What can hang from each mark
J: L W
F: G L Y
Y: F Q
E: F Q
W: F Q
Q: E W
T: F Q
G: F
L: F J

In the rows, 128 means zero.
Known rows, with every way that one mark hangs from another
T{Q{W{F}}}: [108 111 143 145 124 142 129  99 138 149 148 135 148  94 118 145 136 135
 182 125 116 133  78 137 131 126 134 118  87]
G{F{L}}: [123 108 124 112 122 120 127 123 120 115  93 126 134 130 132 128 119 121
 168 131 156 138 185 149 139 128 124  98 109]
F{G L{J} Y}: [153 149 114 117 130 124 118 124 122 120  95 113 117 170 117 104 109 114
 115 137 153 122 144 116 118 133 136 137 121]
Y{F{L} Q}: [113 129 127  79 113 112 134  97 101 119 100 127 131 146 154 162 126 109
 164 155 177 121 202 149 105 111 106  94  66]
W{Q{E{F}}}: [131 112 130 153 117 136 134 167 126 144 141 135 134  88 120 130 142 155
 116 114  52 147 122 131 129 131 119 142 132]
E{F{L Y}}: [133 137 123 105 126 118 129 153 103 116 109 126 128 146 112 143 117 149
 156 126 117 127 173 129 139 132 136 140 120]
Q{E W}: [121 120 135 186 105 143 132 100 137 149 147 138 143 125 121 169 138 114
 140 125  96 135 123 143 146 125 137 144  90]
G{F{L{J}}}: [140 111 122 136 125 133 124 121 123 116  85 115 136 119 127 107 123 117
 143 127 152 148 168 139 132 122 125 108 114]
T{Q{E W{F{L Y}}}}: [119 145 151 152 105 164 136 118 151 144 125 132 127 106 114 158 125 136
 161 127 113 139  97 108  92 132 123 149  62]
T{F{G} Q{W}}: [122 111 141 107 145 120 131  89 144 136 150 125 133  70 126 161 129 149
 142 126 102 135  81 123 159 127 153 139 140]
L{F{G Y} J{W{Q}}}: [157 142 126 153 145 137 111 169 156 120 156 120 123 121 130  70 133 120
  62 108 124 112  71 112 129 131 138 120 199]
J{L{F{G Y}} W{Q}}: [111 153 125 148 143 131 118 137 149 114 175 131 116 154 139  74 131 121
  93 120 136 104  78 112 135 138 125 131 252]
J{L{F{G}} W{Q{E}}}: [101 136 136 187 138 146 133 125 158 128 174 140 116 137 142  91 145 132
  83 119 111 131  75 112 124 134 112 139 247]
J{W{Q}}: [110 126 124 173 129 129 119 122 142 147 177 143 137 143 128 102 134 116
 180 131 112 114  91 148 148 132 129 111 148]
Y{F{G L{J}} Q{E}}: [140 135 133 105 119 136 139 107 120 120  86 117 110 126 154 138 129 105
  81 149 161 138 178 117  82 114  95 121  86]
Q{E}: [128 109 126 144 109 126 129 124 120 146 143 140 139 144 121 147 134 109
 137 123 108 142 140 148 142 126 129 127  99]
E{F{G}}: [131 106 124  99 150 109 130 146 112 122 123 131 127 127 119 126 128 149
 123 121 108 127 145 135 162 134 134 132 158]
L{F}: [133 102 125 118 126 112 124 141 109 122 134 131 151 133 130 145 139 130
 117 111 130 136 144 155 156 118 144 102 126]
T{F{G Y} Q}: [142 115 126  49 142 103 121 131 123 125 144 121 124  98 119 130 117 130
 123 120 120 131  98 123 153 133 150 127 142]
L{F{G} J{W{Q}}}: [142 126 128 172 150 138 118 149 155 126 154 124 128 114 135  76 142 134
  79 113 120 124  71 120 135 127 133 111 202]
W{F{G} Q}: [124 116 129 107 139 121 121 161 139 135 128 134 119 127 125  74 130 126
 131 129 128 123 100 124 112 140 120 101 135]
W{F{G L Y} Q{E}}: [135 149 140 112 119 143 127 180 150 130 107 129  98 139 123  88 120 128
 109 129 126 129 120  96  70 147 107 130 111]
W{Q}: [127 121 120 139 117 117 119 133 123 144 150 132 142 131 126 112 131 123
 158 134 102 127 119 148 129 129 131 107 113]
F{L}: [118 127 121 124 119 117 127 106 109 130 113 131 137 169 125 145 120 129
 187 142 142 133 166 148 131 127 132 114 100]
E{F Q}: [116 106 116 121 136 119 134 135 100 139 145 136 153  97 108 145 133 159
 146 116  69 142 147 142 158 126 129 121 131]
E{F{G L{J} Y{Q}}}: [153 143 115  83 140 119 133 168 103 110  88 111 111 134 138 123 119 148
  84 137 155 121 162 108  98 128 118 151 128]
Y{F}: [121 113 129 104 117 115 122  92 113 126 127 132 142 136 125 137 128  92
 161 131 132 125 167 158 160 115 127  94  97]
E{F{Y} Q{W}}: [124 136 125 148 126 134 130 133 120 136 149 129 150  87 103 163 130 149
 130 114  59 120 128 126 160 130 141 148 117]

Rows
[135 152 143 149 126 144 141 140 145 122 103 126 108 121 117 164 121 153
 101 125  95 123 147 101 127 141 132 181 128]	Q{E{F{G L Y}} W}
[128 133 134 180 149 152 142 129 145 126 117 130 108 130 118 116 130 156
 113 119 105 144 119 103 134 135 120 162 178]	Q{E{F{G L{J{W}}}}}
[109 119 121 121 142 112 127 101 113 109 133 129 130 158 135 112 134 133
  97 125 149 130 129 130 145 125 131 120 212]	J{L{F{G}}}
[130 124 135 120 136 130 145 141 122 124  99 132 112 131 124 146 125 163
 119 126 102 143 164 116 124 137 118 152 141]	Q{E{F{G L}}}
[116 146 125 115 129 121 129 121 121 107 142 122 125 145 158 142 135 122
  61 133 173 101 123 119 114 123 127 147 183]	J{L{F{G Y{Q{W}}}}}
[123 121 134 212 126 165 126 150 165 152 158 139 126 111 117  71 147 118
 123 111 103 143  54 116 111 129 113 125 142]	L{J{W{F Q{E}}}}
[ 91 127 131 150 141 134 130 118 138 130 131 147 125 169 121 110 126 128
 208 131 169 125 122 133 131 133 123 107 130]	J{W{F{L}}}
[148 146 111 141 115 129 118 125 113 124 106 117 132 166 113 121 115 116
 142 133 142 131 147 130 120 126 140 129 103]	F{L{J} Y}
[164 121 118 128 120 123 114 158 113 116 127 116 147 129 117 119 133 117
  71 104 133 134 126 137 146 117 149 116 134]	L{F{Y} J}
[126 117 127  56 130  98 129 110 105 120 118 128 123 135 156 136 127  91
 115 147 175 109 174 145 127 117 108  94  96]	Y{F{G} Q}
[127 124 126  97 120 109 126 135 121 121 146 125 134  99 141 177 133 121
 116 127 146 114 128 134 141 118 146 145  98]	T{F{Y{Q{W}}}}
[122 149 146 107 131 143 130 115 148 130 113 124 117 119 120 131 113 137
 162 138 141 116  95 105  99 140 130 133  95]	T{Q{W{F{G L Y}}}}
[123 143 133 150 112 143 134  68 122 121  99 115 135 116 150 169 132 112
 139 153 160 124 163 134 101 103 115 120  55]	Y{F{L{J}} Q{W}}
[128 130 120 203 130 141 115 119 146 147 169 131 140 132 122  82 138 116
 151 127 107 125  71 137 138 127 132 118 154]	L{J{W{Q}}}
[125 117 142  88 135 125 141 109 135 133 121 128 114  91 129 155 122 159
 136 131 108 161 119 111 116 131 129 139 126]	T{F{G L} Q{E}}
[138 132 122 153 130 143 119 131 142 113 115 119 125 137 125  92 115  99
 146 121 166 125 140 128 146 129 129 121 152]	G{F{L{J{W}} Y}}
[145 129 112  55 126  97 122 160 102 125 133 126 121 165 148 123 119  98
 101 141 176 100 150 138 119 131 125 122 108]	F{G Y{Q}}
[104 131 145 148 109 148 145 129 135 138 111 137 124 124 146 171 139 136
 140 139 155 135 141 122  74 122 106 139  51]	Y{Q{E W{F{L}}}}
[114 113 131  89 131 115 133  97 116 131 128 127 136  97 124 163 122 159
 190 132 120 156 126 133 133 122 142 120 117]	T{F{L} Q}
[139 133 116 131 137 124 125 104 123 124  97 119 123 163 124 111 118 129
 131 141 148 134 144 124 121 130 131 123 127]	F{G L{J}}
[143 135 139 143 127 139 135 152 142 128 131 129 118 106 114 155 128 136
  80 111  80 118 124 111 149 140 137 177 136]	Q{E{F{G Y}} W}
[137 142 123 100 123 113 125 132 124 128 136 125 124 145 147 150 125 101
 102 143 162  92 133 133 119 130 131 139  98]	F{G Y{Q{W}}}
